What can hang from each mark:
z_618: z_452 z_973
z_133: z_452 z_973
z_973: z_61 z_133 z_296 z_460 z_618
z_415: z_61
z_452: z_61 z_133 z_618
z_296: z_973
z_919: z_61 z_460
z_460: z_919 z_973
z_61: z_415 z_452 z_919

Every row comes from one small tree of marks. The marks that hang from a mark follow it in brackets, in the order of their numbers. Every link used is in the known rows. Which tree was each row made from?
Known rows:
z_415[z_61[z_452[z_133[z_973] z_618] z_919]]: [ -5  34 -22  21  -1 -14 -20   6  -1  35  29 -19 -44  -9   1 -18  32 -13
  58 -16  24 -31  10 -24 -20   9]
z_133[z_973[z_61 z_296 z_460[z_919] z_618[z_452]]]: [ 18  22  -1   7   1 -22  -2  -8  16   4  -2 -18   8  -7 -30   5  -5  18
  -8  49  19   9   1  27 -12 -17]
z_133[z_973[z_61 z_296]]: [ 13  21   2  36  10 -14  -2  -9  44  -1  23 -19  -3 -18  -8 -17  10   1
  -4  12  10 -21  10 -21 -16 -15]
z_618[z_452 z_973]: [ 11  18 -19  24  -2 -29 -26   1  25 -17   7  11 -46 -40   3 -27 -10  20
 -20  -3  23  -1  16 -24 -27 -49]
z_61[z_415 z_919]: [ 11   5 -18  60  -2  -4  -8  29  37  11  44 -12 -26   0  22 -25  15  -4
  22  -3   1   6   2 -42 -21  -4]
z_61[z_919]: [  8  18 -19  74  10 -13 -12  19  38  -7  42  -8 -27  -5  18 -31  10  -1
   8  -3   1   1  -2 -46 -14 -24]
z_296[z_973[z_61[z_452] z_460]]: [ 10  30 -22  25   9  -5  -4  29  31  -4  -1  -6 -22 -13  14  11  12  39
  29   7  -7 -28  -2 -22 -22 -27]
z_919[z_61[z_452[z_618]] z_460[z_973[z_296]]]: [ -6  18  -4  23 -29 -22  -5  28  58 -10 -20  -9 -10 -24 -31  -9  21  27
  23 -20  -3  -7  -4 -19 -38 -15]
z_61[z_415 z_452[z_133 z_618] z_919[z_460[z_973]]]: [  4  20 -24  29 -26 -11  -6  38  10  30   2  -5 -33  -1  -5  -3  38   4
  58 -18  -8  -1   0  -3 -34   7]
z_452[z_133[z_973[z_460]]]: [  8  38 -20  32   3 -29   6  -7   9   7  26  -3 -21 -22   2 -14  -1 -10
  -8  -3  -3 -10  -1  -8 -18 -28]
z_973[z_133[z_452[z_61 z_618]] z_296 z_460[z_919]]: [ 13  42 -11  17  14 -33   9 -24   3  15  -5 -31  10  16 -10  -4  10  11
   9  28  17   6 -15  23 -17   1]
z_973[z_61[z_452] z_133 z_296]: [ 31  24 -20  29   7 -12 -10   6  51  -1 -20 -22 -12  -1   7  13   7  20
  15  -4  13 -22  21 -16 -26  -7]
z_133[z_973[z_296 z_460[z_919] z_618]]: [  7  26  -2  32  -1 -22  -1   7  17   8  30 -26   3   3 -25 -15  -2  17
  -8  32   2  17 -12  -2  -7 -15]
z_919[z_460]: [  9  18 -12  52  -7 -26   1   9  56 -22  22   6 -23 -22   1 -26  -5   0
 -17 -15 -12   9  -6 -42 -13 -37]
z_133[z_452[z_61[z_415] z_618] z_973[z_460[z_919]]]: [ -4  19  -8  -2  -2 -18  22  -3 -21  41  37 -29   0  -4  -5 -10  25  -4
  28  16  13   9 -30   6 -18   3]
z_973[z_61 z_133 z_460[z_919]]: [ 28  25 -28  37   9 -11   5   3  24 -17  -8  -6   4  21  11   3   5  19
  -8  16  -1  27  -2   8 -21 -21]
z_618[z_973[z_296 z_460]]: [ 14  29  -6  20   0 -31 -12   1  37 -12   7  -3 -11 -17  -1 -24 -20  23
 -15  18   5   0   6 -12 -28 -34]
z_973[z_61[z_415 z_452] z_296 z_460]: [ 28  16  -7  10  -6  -8   4  23  48  14  -5 -21   3  -3  13  16   4  15
  26   7   1 -14   1 -14 -38  -3]
z_460[z_919 z_973[z_296 z_618[z_452]]]: [ 10  27  -9  46  -4 -26 -26   9  16 -14   6 -21 -14  -8 -28 -18  21  42
 -21  20  11  24  -8   2 -27 -33]
z_133[z_973]: [  3  20 -12  49   3 -18  -2   7  28   1  46 -11 -30 -29   3 -30   9   0
 -10 -11   2  -7  -2 -43 -13 -32]
z_415[z_61]: [  6  27 -14  42   3 -22 -18  -5  46 -17  29  -8 -25 -14  13 -38  10   3
 -10 -20   7  -1  -3 -51 -24 -28]
z_61[z_415 z_919[z_460[z_973]]]: [  2   6 -22  48 -15  -9   1  39  36   2  24  -4 -11  -8   2 -24  21  13
  21  -3 -16  22  -7 -22 -25 -13]
z_61[z_415 z_452[z_133[z_973[z_460]]]]: [ 11  24 -28   6 -11 -14   7  21   3  36  19 -15 -28 -22  11  11   9  -1
  29 -17   2 -16   1 -12 -31  -8]
z_415[z_61[z_452[z_618[z_973]] z_919[z_460]]]: [ -3  14 -17  -1 -18 -17 -24  23  30   7   3   5 -38 -11  -4 -26   4  12
  52  -9  20  -6  12 -30 -21  -7]
z_973[z_61 z_296 z_460 z_618]: [ 27  24   6  24   0 -23  -2  -9  52  -7  -7  -6  11   5 -12  -3 -16   2
  -8  27  -5  -4   0   2 -13  -9]
z_618[z_452[z_61[z_415] z_133] z_973[z_460]]: [ 20  18 -21 -22   0 -31 -12 -16  -3  14 -17  14 -22 -24  15 -10 -13   1
   5   9  20  -3  14  30 -37 -19]
z_460[z_919[z_61[z_415 z_452]] z_973[z_133 z_296]]: [  5   8 -36  24 -17   2 -14  43  31   4 -20 -37  -1   7  -7   9  39  54
  29 -15  15  23   7  -8 -51   2]

Which tree is each row?
[ 26  16  -3  30   0  -7   3  11  37  -2  10 -23  17  20   5  -2  13  18
   2  29   1  22  -7   1 -34  -6]
z_973[z_61[z_415] z_296 z_460[z_919]]
[  3   6 -36  32 -15  -1 -15  29  21   5   2 -18 -25   1   9   6  31  13
  29 -37  20  14   5 -32 -47  -5]
z_460[z_919[z_61[z_415 z_452[z_133]]]]
[  3  21 -11  45  -1 -19  -4  11  48 -25   7 -17  13   2  -7 -14   3  24
 -13  11   7  24 -11 -18 -33 -27]
z_973[z_296 z_460[z_919[z_61]]]
[  7  24 -29   8 -13 -20 -20  22  43   9 -25 -22  -4   5 -23  -3   7  30
  44   4   6   2  11  -1 -14  12]
z_415[z_61[z_452 z_919[z_460[z_973[z_133 z_296 z_618]]]]]
[  7  41 -10  21   9 -34  -2 -23  10  15 -11 -29  -3  -7 -16 -16  28  15
  10   4  12 -16  -6  15 -23   0]
z_460[z_973[z_133[z_452[z_61 z_618]] z_296]]
[ 23   7  -4  21 -16   0  -5  25  36  21   7  -9 -32  -1  11   2  28   0
  38 -18   3 -15   5 -29 -32   4]
z_973[z_61[z_415 z_452[z_618]]]
[ 15  20 -21  14  -2  -6   9   1  -5  18  16 -13   1   9   3   5  21  -3
  13  13   6  15  -1  16 -28  -4]
z_452[z_133[z_973[z_61[z_415] z_460[z_919]]]]
[ 17  16   2   1 -13  -1   8  26  11  37  12 -34   2   9 -11  12  29  18
  42  24  11  -1  -6   8 -31  12]
z_133[z_973[z_61[z_415 z_452[z_618]] z_296 z_460[z_919]]]
[ 16  24 -25  34   2 -19 -25  -4   5   0 -17   4 -19  -4 -10  -4  18   3
  15  13  12  -4  13  23 -23 -12]
z_460[z_973[z_61[z_919] z_618[z_452[z_133]]]]
[ 26  24 -16 -13  -5 -20 -17 -12   2   2 -27  -3  -2   0  -5   8   0  23
   1  36  33  14  24  44 -45 -13]
z_618[z_452[z_133] z_973[z_61[z_415] z_296 z_460[z_919]]]
[ 21  24 -21  -3 -12   3   1  29  21  31 -27  -7 -27   8   6  23  20  33
  55  11  -4 -26  15  12 -22  18]
z_296[z_973[z_61[z_415 z_452[z_618]] z_133 z_460]]
[ -2  18 -20  33  16 -23   3  -7  12  13  26  -2 -11 -15   2 -26   6 -26
  26   4   3 -10   2  -1  -3  -7]
z_452[z_61[z_919[z_460]] z_133[z_973]]
[  0  48 -37  26   7 -25   5  -1  15   2   0 -15 -22 -19   1   4  -1  34
   5  10   6 -19   1 -12  -9 -21]
z_296[z_973[z_133[z_452] z_460]]
[ 17   8 -19  -3  -9  -2  15  29  23  28  13 -15 -10 -18  12  16   8   7
  35  -3   1 -14  -2 -16 -29  -7]
z_133[z_973[z_61[z_415 z_452] z_460]]
[  6  42 -13 -13  -6 -30 -13 -10  16  27  -1 -23 -11 -13 -19   1  -6   0
  25   2  17 -28   5  -1 -19   3]
z_415[z_61[z_452[z_133[z_973[z_296 z_460 z_618]]]]]
[ 11  16  -1 -17 -13 -19  18 -13  24  38   4 -29  17 -13 -26  14  -9  -7
  17  29  16 -17   0   9 -11  17]
z_133[z_452 z_973[z_61[z_415] z_296 z_460 z_618]]
[ 13  -5   1  -2 -17 -12   0   5  44  28  -2  -9   1 -17 -32   2  -9  -9
  31  41  19  -7  23  18  -1  20]
z_133[z_973[z_61[z_415 z_919[z_460]] z_296 z_618[z_452]]]
[ 21  28 -18  35   2  -5 -14  25  26  17 -20 -24 -11  16  -6   5  36  27
  52  11   8 -18  14  10 -29  11]
z_460[z_973[z_61[z_452[z_618] z_919] z_133 z_296]]
[-13  17  -9  18   5 -26  17  -8   9  30  34 -14 -11 -23 -15 -24  11 -24
  40   9  14 -16 -15 -12   5   0]
z_133[z_452[z_61[z_919[z_460]] z_618] z_973]
[ 12   9  -5  26  -2 -11  -4  -3  31   6  20  -4 -15 -12 -13 -14   2  -8
   0   5   3 -10   6 -18  -2 -10]
z_133[z_973[z_61 z_618]]
[  4  -5 -24  26 -20  -2  -8  38  53   5   8 -12 -27 -21  13  -1  14  11
  27 -40   9  -5   5 -54 -40  -9]
z_919[z_61[z_415 z_452]]
[ 17  28 -24  32  -1 -20 -25  -9  -5 -14 -18  -2 -17   2 -18   0  29  21
 -10   8  14  21   2  26 -30 -27]
z_460[z_919 z_973[z_61 z_618[z_452[z_133]]]]
[ 22   6 -12  11 -16  -8  -9  15  44  28 -20 -13  -3  14 -12  19   3 -12
  58   9   8 -13  22   6 -16  32]
z_973[z_61[z_415 z_452[z_133] z_919[z_460]] z_296 z_618]
[ 13  15 -33  46  -3  -4 -15  32  17  27  24 -16 -39  -1  25   0  23  -4
  49 -23  10 -12  10 -35 -32   3]
z_61[z_415 z_452[z_133] z_919]
[ 19   1 -20   6  -5  -1  -5  21  25  10   5   7  -4   5  19  -9  -7   7
  32  25   8   9  14   1 -27  -4]
z_618[z_973[z_61[z_415 z_919] z_460]]
[ 24  30  -1  -7   6 -31  -8 -19  20  10 -24   0  -5   4  -5 -22 -15  13
   7  27   9  -8  13  32 -18  -2]
z_452[z_61 z_618[z_973[z_133 z_296 z_460]]]
[ 17  12 -23  25  -7 -13  -9  13  34   8 -15   3 -18   6  -6  14  -1 -13
  45  -5   3 -10  13  -8  -8   3]
z_973[z_61[z_452[z_133] z_919[z_460]] z_618]
[ 11  21 -16  32   8  -9  10   7  12  -6  28 -13   4   0   1  -7  12  12
  -3  20   2  17 -13  -5 -18 -30]
z_133[z_973[z_61 z_460[z_919]]]
[  4  31 -36  38   8 -15 -28  11  21   7  19 -16 -36  -4  22 -14  21  -3
  42 -25  21 -18   8 -41 -30  -8]
z_415[z_61[z_452[z_133] z_919]]
[ 22   6 -16  34   0  -2   7  22  37  10  17  -4   2  12  23  -4   4  -5
  28  19  -5   6  -1  -9 -24   0]
z_973[z_61[z_415 z_919] z_460]
[ 21  20 -36  10  -4  -9  17  -1  10  11  -9 -23  10  15   7  21   9  14
  11  13  15  23  -3   8 -27  -1]
z_973[z_61[z_415] z_133[z_452] z_460[z_919]]
[ 11   3 -27  49  -5   1 -10  49  33  21  36 -20 -35  -5  27  -7  20   8
  46 -16   5  -4   1 -51 -28  -4]
z_61[z_415 z_452 z_919]
[  7  20 -29  41   9  -2  -4  15  45 -10 -10   3 -15   4   0  -5   7  22
  33  23  -2 -10  23  -2   4  -1]
z_296[z_973[z_61[z_919[z_460]] z_133]]
